Known rows, with every step that occurs:
T -> P -> A:  29 -14 -42 -35  -4  21  -1   6  39  -1 -16  -2   3  32 -32  13  10 -15 -35  10  20  12 -24   5  -6   7   2  -4 -11  -7 -25 -29 -11  -4 -31  -7   5   7   9
S -> A -> K -> M: -23 -18  -2 -37   6  21   9  10  11   5 -10   4  25  37 -21  18  -3  24 -30   7  75  -6   3 -21   0  11  24  -8  -2   2 -19  17 -21  33 -31  33 -14  10 -10
Z -> X -> K:  -2 -20   1 -65   9  18  37   0  -7 -11 -13  -3  20  28 -74  56  19   0 -26  10  43  -7 -18  27 -13   6  -6  20 -13   4 -33  18   4  -6 -14  -5  -2 -19   7
M -> P -> A -> G:  19  -7  -1 -16  31   0   4  12  22 -11 -25   6  34  37 -39   9  44 -13 -29  15  22  14  -6   8   7  17   7   3  -5 -14 -22  -2 -23  10   1   9  -3  27 -10
G -> M -> K -> A -> P:  47 -25   4 -54   9 -26   9  34  14   2 -18   9  18  27 -25 -13  -8 -19 -29  13   1  -4 -17  -1  -4  11  21 -44   1  -7 -11  33  37 -16 -37 -12  -5  12 -11
Z -> X -> K -> A -> P:  15 -11  11 -62   4   6  31   2 -23  -2  -9   1  19  19 -64  10   3  12 -27   9  11  -3 -14  12  14  14   7   8 -21   1 -23  30  49  -6 -39  -4  -1  -6   0
A -> G:   1 -19  -4 -35  37  20  13  13  18  -2 -16  15  37  45 -28  25  68 -18 -25  14  37  -5  -7   6 -16  12  11  10  -8 -16 -37 -12 -26 -10 -21  15  -6  27  -6
K -> A -> E:  20 -18  -3 -39   7   4   1   6  12  17 -13   0  23  12 -23  -8  54 -12 -24  -8  24  -1  -9   8   6  14  14   0   0   5 -25 -17   8  -5 -25   3  -3   6  -2
S -> A -> K -> M -> P: -33 -13   4 -11   7  -1   6  18  19   1 -16   0  20  27 -26  26 -24  24 -28   4  67   3   2 -13   5  12  21  -5  12   3 -15  40 -14  40  -8  29 -15  13 -14
A -> P -> M -> K: -25 -16  -1 -61   5 -26   2  15  24   4 -12  -4  23  42 -35   9   4 -23 -24   6 -15   8   4  15 -15  24  17   2  -7  -8 -24  65  -1 -20 -38 -27  10  31  -3
S -> A: -26 -30  -6 -34   9  26  10   5  28  -5 -19  -4  28  25 -38  40  -1  25 -29   6  30  -9  -6   7  -1   4  19  15   1  -6 -28 -10 -11   4 -23  11 -13   8   7
M -> S -> A -> P: -35 -20   8 -17   2   4  13  19  27  -5 -25  -5  27  21 -44  23 -18  64 -26  -3 -19  -1  -2   8  10  14  30 -12   4 -11 -23  13   9  -1 -41   3 -15  43   1
G -> A: -56 -34 -14 -35  15  24  18  10  24 -12 -18   7  21  30 -35  32  15 -13 -31  11  34  -8 -21   5  -5  -1   3  13  -4 -13 -24 -23  -2   5 -16  -7  -2  -5   7
K -> M:   3 -13 -13 -42   6  11  12  10  17   4 -11   7  18  35 -22  20  15 -14 -25  21  41   2 -17   1 -15   9  11  -3   2  -2 -27 -15 -31  17 -20   5  -7  -1   2
P -> A -> K -> M -> S:  14   3   2 -24   1  -2  12  18  12  -2 -21  -4  20  44 -23 -12   8  22 -29  10  61  19  -7 -13   8  22  23 -31   0   9 -10  -2 -19  19 -25  16  -9  11  -6
M -> S: -11 -20  -5 -18   5  -4  22  20  29  -5 -27  -4  19  32 -34  28  20  20 -25   8  26   9 -15  23 -17  10  16  -5  13  -7 -30 -13  -6 -18 -15 -10  -8  12   5
X -> Z:  13 -11  -1 -53   5  19  15   7  48 -14 -21 -22  19  32 -34  43  27 -20 -29  15  43  -1 -16  12 -14   5   5  14  -8  -6 -36 -20 -18  -9 -15  -3  -2 -10  10
T -> P -> M -> S: -48 -19 -39 -15  -1 -14   9  20  44  13 -17  -9  -5  34 -34  15  12  14 -30   7  16  19 -12  40 -32  10  12 -22   0   0 -22   8  -6 -35 -37 -46  12  15  11
Z -> X:   0 -31   4 -50  12  15  31   4  -1  -4 -15  -7  25  24 -39  38  19 -15 -21   3  34 -12 -14  15 -14   9  -5  14  -9 -10 -43  28  10  -3 -11  -8  -3 -15   1
P -> M -> K -> A -> G: -13 -11  -5 -53  37 -41   8  13  10   9 -12   8  25  51 -25 -24  60 -28 -27  29  35   8   1  20 -10  18  23   1  -6  -2 -12  33   6 -22 -30  -7   7  18 -12
Z -> X -> K -> A -> P -> M: -14 -12   7 -66   4  -3  27  -4 -23   6  -2  -4  18  31 -67  -5   6  13 -30  13   0   4  -3  32  12  19   6  -1 -26   7 -14  55  49 -18 -44 -30  13  -4   0
T -> P:  -2 -21 -41 -34   2  17   4  13  40   5 -17  -1   2  31 -28  33  12 -20 -32   4  31   2 -21   7 -29   3   6   0  -4 -14 -36 -15  -8 -10 -31 -11   1   6   8
Z -> X -> K -> M -> S -> A: -43 -14  12 -38   6  -1  39   8  -9  -6 -15 -15  13  16 -75  50 -13  80 -28   8  36  -2 -12  31   7   3  17 -18   1  19 -11  14   0  27 -26  12 -17  -7   8
S -> A -> P -> M -> K: -46 -20   7 -55   5 -22   2  11  28   3 -15  -7  26  32 -43  20 -18  10 -30   6 -18   3  10  17   4  18  23   2  -6  -6 -13  64   5  -7 -45 -15   2  38  -1
S -> A -> P: -20 -23   5 -39   2  27   4   9  25  -2 -16   1  30  22 -40  30 -13  27 -29   0  -9  -9   0  -4   7  12  20   9  -8 -16 -30  14   1   6 -39  10 -13  35   2
P -> M -> K: -27 -18  -9 -58  10 -26  13  10  31  -1 -16  -4  20  43 -32  18  16 -31 -23  15  28   9  -1  31 -24  13   8   8   5   0 -23  43 -12 -19 -20 -27  10   4   2
P -> A -> S:  32 -12  -8 -40   2  23  11   5  18  -6 -21   1  29  41 -34   5  25  -2 -32  12   3  10  -5   5  12  21   7  -8 -16  -3 -26 -31  -7  -4 -17  -3  -9 -53 -11
G -> M -> K:  27 -33  -5 -56  15 -12  15  32  31  -5 -22   1  20  33 -31  34  10 -33 -27  11  35  -5 -21  10 -28   2  11 -28   7  -6 -24  14  -9 -21 -13 -13  -7   0  -1
M -> S -> A -> K: -40 -24   7 -12   6   5  19  17  23  -7 -27  -3  26  32 -39  28  -3  55 -31 -10  61   4   2  -2   3  13  26 -10   4   0 -26  19   0   0 -22  15 -17  22  -4

Rows:
-16 -15  -5 -41  11  -3   1   7  13  13  -3   5  22  37 -24 -31   6  -8 -27  15  -8   9  -1  13   6  19  17  -3 -13  -4 -15  26  27 -21 -48 -26  10  19  -4 : K -> A -> P -> M
 28 -10 -39 -35  26  18  -2   9  34   4 -17   6  12  41 -27   5  55 -16 -36  14  25   8 -16   3  -8  16   7  -8 -22 -14 -26 -30 -21  -4 -38   5   1  32  -3 : T -> P -> A -> G
-10 -13  -2 -59   5 -42  -3   8  15  24 -10  -7  18  20 -30 -20  46 -23 -27  -8  12  13   2  28   2  22  15  -4   0  13 -11  36   9 -19 -27 -20   7   9  -6 : P -> M -> K -> A -> E
-28 -14   1 -19   3 -23   9  17  17  10 -13   0  17  33 -30 -34   4  27 -29  15 -15  18  -1  28   3  24  30 -23  -1   2 -11  26  31 -26 -47 -35  11  24  -4 : K -> A -> P -> M -> S
-21 -25  -1 -37   6  23  -3   5  25  13 -17 -11  34   9 -39  36  32  23 -29 -25   9  -9   3  10   9  11  13   7  -3  -2 -30 -10 -18   6 -24  15 -12  25   3 : S -> A -> E
 20 -13  -7 -16   2  -2   5  10  32 -13 -26  -4  22  24 -38  13  -1 -14 -29  15  16  14 -13  11   5  11   8   8   1  -8 -23  -2 -12  10   5  -9  -2   2   2 : M -> P -> A
-28 -19 -38 -54   2 -30   2  15  45  10 -12  -3  -4  35 -32  21   7 -32 -30   8  22  15  -9  26 -36  10   8  -4  -2   1 -21  40 -10 -26 -35 -35  12   8   9 : T -> P -> M -> K
 31 -12 -37 -39  -5  21 -12   8  33  18 -15 -11   4  12 -35   8  41 -15 -33 -22   2   9 -12   7   4  15  -1 -10 -15  -4 -29 -29 -17  -4 -36  -4   7  21   7 : T -> P -> A -> E
 28 -11  -7 -44   3  24   5   7  15  -6 -20   2  28  44 -28   3  19 -14 -32   7  65   8  -3 -17   9  18   9   5 -14  -5 -28   4  -8  -2 -20  14  -3   7  -6 : P -> A -> K
 -6 -10  -8 -58   3 -43  10  11  12   8 -12   1  15  43 -24 -24  20 -16 -28  14  10  13   4  26  -4  18  19 -13   0   9 -15  28  24 -24 -25 -24  -1 -64 -18 : P -> M -> K -> A -> S
  9 -29   1 -14  40   3  21  38  21  -4 -22  12  28  40 -37  22  58  15 -27  11  31  -3 -15  19 -26  10  16 -55   2  -9 -24 -18 -17 -26 -21  -7 -10  33 -12 : A -> G -> M -> S
 47 -24  -1 -54  13 -26   1  28  19  14 -19  -3  14  10 -23  -6  36 -25 -30 -12  25  -1 -16  12  -4  12  17 -43   0   5 -10  10  15 -17 -21 -10  -7   4  -7 : G -> M -> K -> A -> E
-57 -29  -6 -36  15  28  15  16  17  -8 -16   8  23  39 -27  22  21 -15 -35   0  77  -5 -13 -17  -2   7   6   7  -7 -10 -28   5   5   5 -16  10  -6   2  -4 : G -> A -> K
 26   2  -7 -20  -4  -7   7  15  18  -5 -17   2  20  34 -30  -3   1   1 -28  19   3  21  -4   2  14  19  15 -22   0   2 -11 -12 -17  32   1   2  -9 -57 -17 : K -> M -> P -> A -> S
-72 -22   3 -12   7  -4  15  15  23   4 -18  -7  24  37 -40  14   1  57 -33  -6  54  10  15  17  -3  18  27 -16   2   8 -15  40   2 -15 -29  -6   1  23  -4 : P -> M -> S -> A -> K
 28 -23   0  -5  41 -10  11  33  14   2 -13  14  21  32 -25 -10  40 -12 -30  17  39   2 -16   8  -8  11  16 -45   4 -12 -10   3  13 -10  -4  -3  -8  14 -18 : K -> A -> G -> M -> P
 12  -3  -7 -50  32   4  19   6   3  -3 -10  21  26  41 -52   8  68  11 -33  23  56   2 -14  15   1  10  20   8 -14   4 -19 -29   0  -7 -27  17  -5  15  -4 : X -> K -> A -> G
 22  13  -6 -36  -7  -6  15  13  11  -4 -16   2  15  32 -62  14   3  23 -34  21  15  24  -8  20  20  14  12 -20  -7  14  -6 -23 -20  32   3   2  -9 -62 -10 : X -> K -> M -> P -> A -> S
-72 -21 -32  -6  30  -6   4  17  41  17 -13  -6   4  37 -37  15  34  56 -35   4   8  11   1  35 -16  16  26 -29  -6  -4 -16   9 -11 -17 -48 -14   2  47  -1 : T -> P -> M -> S -> A -> G
 14  -8 -15 -54   2   7  22   6  13  -3 -11   9  16  28 -51  10  19   8 -31  23  51   3 -21  21  -1   3  18  11  -5   9 -19 -28  13 -10 -23   1  -1 -12  13 : X -> K -> A
 32  -8 -39 -33 -10  20   5  11  32   0 -20  -4   4  34 -33   3  17  -7 -35   7   0  12 -15   4  -2  15   7 -19 -17  -9 -26 -32  -3  -7 -33  -7  -2 -50  -8 : T -> P -> A -> S
 -1  -4 -13 -58   5  14  20   8  11  -2  -8   7  15  36 -54  36  18   7 -28  22  53   5 -18  15 -12   3  11   3  -5   9 -20 -26 -33  16 -21   7  -4  -4  13 : X -> K -> M
 -7  -8  -1 -15   3  -5   7  22  14   1 -16   4  18  35 -19  17   1 -14 -27   8  73  11  -6 -14 -12  15  15  -6   7  -3 -18  40 -17  29  -1  16  -8   6 -15 : A -> K -> M -> P
 38 -29  -5 -32  43  11  12  25  11   6  -9  20  27  40 -19  -9  60 -14 -29  24  44  -4 -19   3 -11   8  17 -42  -6  -9 -17 -22   7 -20 -27   2  -9  15 -13 : K -> A -> G -> M
-52 -28  -2 -35  12  27  11  15  21  -7 -18  10  26  29 -38  21   3 -11 -34   2  -6  -5 -14  -6   7   8  13   6 -11 -20 -25   0  11   8 -34  -9   2  19   0 : G -> A -> P
-55 -30 -10 -36  15  25   8  12  19   3 -20   1  24  14 -35  24  50 -13 -32 -18  15  -4 -10   7   5   8   2   7  -8  -5 -25 -24  -9   6 -16  -1  -1  12   3 : G -> A -> E
 27  -2 -37 -36  -3  20  -5  11  23   8  -9   1   0  42 -15  -8   4 -16 -36  11  68  17 -17 -24  -4  17  13 -25 -17   0 -17  -3 -21  22 -38  15  -1   9  -2 : T -> P -> A -> K -> M
-16   0  -6 -38   1  -7  29  20  13  -7 -16   3  10  34 -58  32  16  41 -28  20  43  12 -18  29 -11   8  21 -16   8  15 -14 -27 -24  11 -18   3 -12   1  11 : X -> K -> M -> S
 18  -3  -9 -52  -2   6  27   7   6  -1 -13  10  20  35 -53   5  27  19 -31  18  31   6 -11  20   8  12  20  -1 -11  13 -17 -34  21 -12 -20  -1  -9 -71  -6 : X -> K -> A -> S
 35 -20   0 -17  38   7  15  31  20 -10 -23  10  26  41 -37   4  53  18 -32  14  18   8 -16  15  -2  16  19 -61  -7  -6 -14 -29 -15 -22 -22  -3  -9  31  -9 : P -> A -> G -> M -> S
-16 -40  -1 -12  15   8  23  31  34  -9 -23  -4  19  21 -42  35  -7  59 -29   2  24  -5 -14  21  -8   3  24 -50  11  -4 -16 -14  -4 -15 -21  -9 -20  12   4 : G -> M -> S -> A
 34 -20 -32  -9  30   6   4  34  36   2 -20   6   1  38 -35   4  44  15 -36   8  19  15 -23  15 -13  13  15 -72 -13 -10 -13 -36 -10 -22 -34 -11  -3  37  -6 : T -> P -> A -> G -> M -> S
-71 -28  -4 -19  10  -5  18  12  33   1 -17  -9  21  31 -45  21  -3  58 -30   7  13   6   5  38  -4  11  25 -13   6   5 -18  12  -4 -14 -26 -23  -1  17   5 : P -> M -> S -> A
 -8  -8 -40 -50  -5 -41   6  14  29  20  -8  -5  -7  39 -21 -23   9 -19 -27  15   8  19  -4  23 -14  16  19 -25  -3   5  -9  26  29 -27 -37 -32   7 -56 -16 : T -> P -> M -> K -> A -> S
 20 -14   1 -41   3   4   7  12  14   3 -14   8  24  26 -20 -18   5  -8 -25  10  -1  -2 -11  -5   4  15  21   3  -6 -13 -28   4  27  -6 -40  -2  -4  17  -3 : K -> A -> P
 12 -14  -2 -61   4   3  38  -3 -17  -3 -10  -4  14  20 -64  17  16   5 -26  17  50  -2 -20  25   4   4   2  13 -16  11 -22  12  34  -6 -17  -7  -7 -30   5 : Z -> X -> K -> A
